Known rows, with every way that one mark hangs from another
k_256[k_969]: -.02	.11	-.16	.11	.05	.00	-.28	-.01	-.03	-.12	.32	.00	-.02	.03	.06	-.44	-.13	.00	-.17	.05	-.18	.11	.24	.05	.04
k_517[k_969[k_381 k_953[k_966]]]: .10	.35	-.29	.07	.07	-.08	-.64	.09	-.01	-.13	.11	.11	.04	.29	.00	-.41	-.02	-.08	-.05	.52	-.12	.36	.41	.07	.09
k_62[k_256]: .18	.22	-.14	.12	-.10	.01	-.34	-.03	-.09	-.11	.31	.06	-.02	.04	.10	-.40	-.10	.04	-.10	.08	-.27	-.33	.29	.03	.04
k_517[k_969]: .01	.08	-.16	.17	-.03	.07	-.27	.05	-.04	-.03	.22	-.01	-.08	.01	.10	-.40	-.10	.03	-.09	.13	-.14	.14	.28	.03	.05
k_691[k_966[k_953]]: .11	.07	-.34	.10	-.12	.13	-.37	-.05	-.14	-.06	.03	-.02	.05	.19	.01	-.32	-.12	-.03	-.10	.24	-.09	.18	.48	.05	.00
k_691[k_784 k_966[k_381] k_969[k_517 k_953]]: .08	.20	-.27	-.05	-.06	.07	-.52	-.05	-.16	-.10	-.03	.15	.15	.16	.06	-.43	-.27	.06	-.25	.48	.05	.69	.41	.12	.01
k_256[k_62]: .05	.15	-.20	.06	-.01	.11	-.35	.09	-.09	-.10	.47	-.04	.06	.14	.10	-.41	-.04	.11	-.08	.12	-.11	-.29	.25	.05	.05
k_784[k_691[k_969[k_517]]]: .14	.13	-.11	.03	.03	.20	-.12	-.03	-.04	-.08	.20	.01	.07	.05	.18	-.39	-.30	-.08	-.26	.12	-.14	.13	.11	.05	.01
k_953[k_966[k_691[k_784]] k_969[k_381 k_517]]: .24	.56	-.14	.02	.11	-.17	-.49	.00	-.03	-.15	-.06	.17	.18	.21	.00	-.21	.08	-.28	-.09	.23	-.08	.16	.18	.03	.06
k_784[k_691[k_969]]: .15	.10	-.21	.01	-.10	.25	-.08	.08	-.07	-.10	.25	.03	-.02	.06	.15	-.37	-.24	-.14	-.22	.09	-.19	.20	.28	.06	-.02
k_966[k_691 k_953[k_969]]: .28	.27	-.23	.00	-.14	-.06	-.14	.05	-.05	-.06	.04	-.06	-.02	.18	.04	-.19	.07	-.23	-.04	.04	-.30	.09	.48	.02	.01
k_784[k_691[k_966[k_381] k_969]]: .19	.11	-.27	.03	-.24	.46	-.07	.03	-.16	-.16	.07	.05	-.02	.10	.13	-.42	-.33	-.10	-.29	.30	-.17	.79	.43	.11	-.05
k_62[k_256[k_969[k_517 k_953]]]: .03	.27	-.06	.05	.13	-.22	-.55	-.10	-.03	-.16	.33	.02	.06	.12	.10	-.50	-.19	.13	-.21	.14	-.28	-.16	.21	.05	.09
k_517[k_969[k_953]]: .01	.08	-.20	.07	.01	-.06	-.46	.09	-.05	-.02	.22	-.01	-.05	.13	.06	-.40	-.10	.06	-.10	.28	-.12	.17	.39	.06	.08
k_784[k_691]: .14	.08	-.14	.05	-.03	.15	-.14	.05	-.11	-.09	.21	.02	.01	.07	.10	-.32	-.15	-.05	-.19	.12	-.15	-.06	.25	.06	.01
k_969[k_517 k_953[k_966]]: .19	.23	-.17	.00	.16	-.13	-.64	-.13	-.02	-.08	.16	.09	.13	.27	.03	-.34	-.12	-.04	-.09	.35	.04	-.07	.29	.05	.10
k_784[k_691[k_966]]: .10	.01	-.20	.12	-.08	.28	-.24	.03	-.19	-.09	.12	.02	.02	.11	.07	-.33	-.24	-.07	-.24	.14	-.08	.20	.30	.08	.00
k_691[k_784 k_966[k_381 k_953] k_969[k_517]]: .12	.26	-.35	.00	-.14	.16	-.33	-.12	-.13	-.11	-.17	.08	.14	.13	.07	-.38	-.23	.02	-.19	.42	-.01	.65	.45	.08	-.04
k_966[k_381 k_953[k_969[k_517]]]: .31	.33	-.18	.00	-.08	-.07	-.15	-.13	-.02	-.14	-.06	-.02	.15	.19	.07	-.35	-.10	.04	-.11	.32	-.27	.27	.39	.07	.01
k_969[k_381[k_966] k_517 k_691[k_784] k_953]: .11	.52	-.12	-.17	.20	-.09	-.64	.07	-.13	-.10	-.03	.17	.27	.35	-.12	-.32	.18	-.02	-.14	.45	.05	-.22	.05	.09	.12
k_966[k_381]: .20	.18	-.19	.06	-.12	.11	-.17	-.01	-.09	-.12	.16	.06	.02	.07	.06	-.41	-.08	.05	-.11	.33	-.14	.24	.37	.07	.01
k_784[k_691[k_966[k_381 k_953[k_969[k_517]]]]]: .28	.26	-.20	.03	-.13	.17	-.11	-.11	-.14	-.18	-.18	-.04	.16	.23	.09	-.32	-.26	-.02	-.26	.32	-.25	.56	.42	.10	-.03
k_953[k_969]: .20	.17	-.15	.07	-.07	-.04	-.24	.00	-.05	-.08	.23	.03	.05	.11	.05	-.33	-.10	-.05	-.11	.06	-.24	.03	.29	.06	.04
k_256[k_62 k_969[k_381 k_517 k_953]]: -.10	.36	-.16	.01	.25	-.16	-.61	.08	-.03	-.20	.42	-.02	.24	.29	.06	-.56	-.07	.20	-.19	.42	-.18	.00	.13	.10	.10
k_966[k_381 k_953[k_969[k_517 k_691]]]: .30	.41	-.12	-.08	-.03	.03	-.17	-.11	-.06	-.15	-.04	-.01	.16	.19	.02	-.34	.09	-.07	-.13	.34	-.23	.22	.26	.05	.05
k_969[k_517 k_691 k_953]: .09	.19	-.05	-.06	.18	-.04	-.52	-.03	-.10	-.03	.21	.05	.15	.18	.01	-.38	.06	-.01	-.16	.33	.01	-.18	.11	.04	.12

Rows
-.11	.27	-.05	-.08	.26	-.02	-.58	.04	-.06	-.14	.50	-.06	.15	.22	.05	-.50	.05	.11	-.21	.21	-.09	-.20	.03	.06	.14 -> k_256[k_62 k_969[k_517 k_691 k_953]]
-.02	.14	-.20	.04	-.01	.18	-.50	.03	-.23	-.05	.10	.14	.09	.07	-.05	-.30	.04	-.09	-.19	.18	.08	.08	.20	.05	.05 -> k_969[k_691[k_784 k_966]]
.13	.35	-.21	.01	.02	-.15	-.65	-.07	-.02	-.23	.33	.09	-.05	.20	.04	-.44	-.15	-.05	-.14	.14	-.28	-.07	.42	.06	.07 -> k_62[k_256[k_969[k_953[k_966]]]]
.33	.52	-.11	.07	.09	-.09	-.39	-.03	.01	-.15	.02	.09	.14	.25	.03	-.27	.04	-.31	-.07	.25	-.18	.22	.20	.02	.07 -> k_953[k_966[k_691] k_969[k_381 k_517]]
.05	.08	-.20	-.02	.00	.14	-.58	.04	-.20	-.05	.18	.06	.07	.23	-.05	-.36	.02	-.09	-.18	.33	.00	.17	.33	.08	.09 -> k_969[k_691[k_966] k_953]
.20	.18	-.18	.06	-.04	.10	-.23	-.09	-.12	-.11	-.08	-.07	.16	.23	.08	-.28	-.26	-.07	-.25	.14	-.20	.24	.32	.07	.00 -> k_784[k_691[k_966[k_953[k_969[k_517]]]]]
.04	.30	-.06	.06	.01	.06	-.35	-.02	-.08	-.18	.40	.03	-.05	.01	.05	-.47	.04	-.06	-.20	.00	-.33	-.18	.12	.02	.08 -> k_62[k_256[k_969[k_691]]]
-.09	.16	-.21	-.03	.09	-.07	-.52	.11	-.05	-.16	.53	-.06	.05	.22	.07	-.49	-.09	.15	-.16	.18	-.18	-.07	.32	.10	.08 -> k_256[k_62 k_969[k_953]]
.06	.22	-.21	-.01	-.11	.27	-.37	.01	-.24	-.12	.00	.16	.08	.07	-.05	-.34	.05	-.05	-.19	.35	.04	.41	.30	.08	.02 -> k_969[k_691[k_784 k_966[k_381]]]
.32	.42	-.19	-.14	-.10	.10	-.22	.01	-.06	-.10	.01	-.04	.04	.34	-.07	-.22	.15	-.20	-.05	.06	-.26	-.17	.32	.07	.06 -> k_381[k_966[k_953[k_969[k_691]]]]
.34	.51	-.15	-.02	-.10	.03	-.19	.16	-.04	-.12	.02	.02	.03	.32	-.04	-.25	.12	-.26	-.05	.12	-.30	.10	.27	.07	.05 -> k_953[k_969[k_381[k_966[k_691]]]]
.18	.42	-.07	-.05	.14	-.06	-.52	-.12	-.05	-.12	.06	.17	.18	.15	-.01	-.23	.06	-.21	-.14	.12	.01	-.10	.06	.03	.10 -> k_953[k_966 k_969[k_517 k_691[k_784]]]
.13	.46	-.30	-.08	.14	-.16	-.73	-.02	-.02	-.15	.04	.25	.23	.28	.01	-.38	-.12	-.11	-.14	.52	.03	.28	.27	.08	.06 -> k_691[k_784 k_969[k_381 k_517 k_953[k_966]]]
.19	.16	-.36	.07	-.21	.20	-.26	-.06	-.16	-.13	-.06	.00	.05	.19	.01	-.37	-.12	.02	-.11	.43	-.13	.51	.58	.08	-.03 -> k_691[k_966[k_381 k_953]]
.17	.27	.01	.01	.10	.00	-.31	-.07	-.06	-.07	.19	.03	.15	.11	.04	-.34	.03	-.10	-.17	.11	-.15	-.08	.02	.03	.10 -> k_953[k_969[k_517 k_691]]
.30	.46	-.19	.01	-.07	.00	-.28	.09	-.04	-.15	.07	.06	.11	.32	-.05	-.33	-.01	-.09	-.07	.18	-.29	.05	.24	.11	.05 -> k_953[k_969[k_381[k_966]]]
.25	.28	-.11	.01	-.10	.18	-.07	-.02	-.03	-.08	.09	.02	-.01	.04	.15	-.39	-.09	-.16	-.14	.25	-.13	.51	.28	.03	.00 -> k_966[k_381 k_691[k_969[k_517]]]
.21	.46	-.13	-.01	.06	-.12	-.57	-.19	-.01	-.27	.19	.09	.04	.20	.08	-.50	-.18	.06	-.18	.34	-.25	.19	.35	.08	.07 -> k_62[k_256[k_969[k_517 k_953[k_966[k_381]]]]]
-.11	.27	-.02	.02	.23	.11	-.41	.00	-.05	-.15	.50	-.07	.13	.10	.08	-.50	.04	.07	-.20	.08	-.10	-.23	-.07	.03	.11 -> k_256[k_62 k_969[k_517 k_691]]
.13	.35	-.26	-.06	-.08	-.02	-.48	.09	-.07	-.12	-.04	.12	-.11	.16	.02	-.25	.08	-.16	-.05	.38	-.01	.54	.57	.06	.05 -> k_517[k_969[k_953[k_966[k_381 k_691[k_784]]]]]
.17	.42	-.15	-.17	.13	-.03	-.63	-.11	-.12	-.16	-.01	.21	.18	.22	-.04	-.32	.10	-.07	-.14	.51	.13	.13	.25	.07	.09 -> k_969[k_517 k_691[k_784] k_953[k_966[k_381]]]
.11	.28	-.16	.03	.17	-.18	-.56	.02	-.07	-.08	.13	.09	.24	.25	.01	-.44	-.05	.07	-.14	.53	-.09	.02	.20	.07	.09 -> k_969[k_381 k_517 k_953]
-.08	.33	-.22	.09	.09	.03	-.40	.14	-.04	-.22	.47	-.01	.12	.18	.05	-.54	-.03	.10	-.15	.25	-.25	.04	.17	.08	.05 -> k_256[k_62 k_969[k_381]]
.23	.24	-.20	-.09	.08	.09	-.43	-.07	-.01	-.13	.15	.08	.08	.25	.13	-.35	-.29	-.18	-.22	.29	-.05	.20	.29	.07	.04 -> k_784[k_691[k_969[k_517 k_953[k_966]]]]
.15	.09	-.25	-.10	-.06	.12	-.25	.10	-.08	-.09	.25	.04	.00	.18	.12	-.37	-.24	-.11	-.23	.23	-.18	.24	.39	.10	.01 -> k_784[k_691[k_969[k_953]]]
.12	.44	-.29	-.03	.02	-.06	-.31	.07	-.05	-.08	-.10	.08	.15	.15	.06	-.29	.05	-.19	-.10	.35	-.10	.26	.30	.02	-.01 -> k_966[k_691[k_784 k_969[k_381 k_517]] k_953]
.23	.62	-.23	-.01	-.11	-.01	-.27	.08	-.02	-.23	.03	-.04	-.06	.29	-.02	-.35	.11	-.16	-.06	.09	-.46	-.07	.39	.04	.02 -> k_62[k_256[k_969[k_381[k_966[k_691 k_953]]]]]
.38	.39	-.22	-.09	-.18	.03	-.12	.06	-.03	-.08	-.05	-.09	-.06	.32	-.02	-.14	.09	-.26	.00	-.03	-.29	-.04	.45	.05	.02 -> k_381[k_966[k_691 k_953[k_969]]]
.36	.43	-.12	-.07	-.05	-.03	-.16	-.04	.00	-.05	-.10	-.11	.04	.32	.01	-.17	.05	-.20	-.03	-.02	-.23	-.11	.31	.03	.05 -> k_381[k_966[k_691 k_953[k_969[k_517]]]]
.22	.25	-.17	.04	.02	-.15	-.27	-.12	-.01	-.08	.04	-.05	.15	.19	.07	-.31	-.10	-.01	-.10	.14	-.22	-.04	.28	.03	.04 -> k_966[k_953[k_969[k_517]]]
-.06	.53	-.07	-.05	.23	-.25	-.71	.02	-.11	-.21	.20	.17	.21	.15	-.02	-.49	.09	.05	-.25	.37	-.22	-.15	.05	.06	.11 -> k_62[k_256[k_969[k_381 k_517 k_691[k_784] k_953]]]
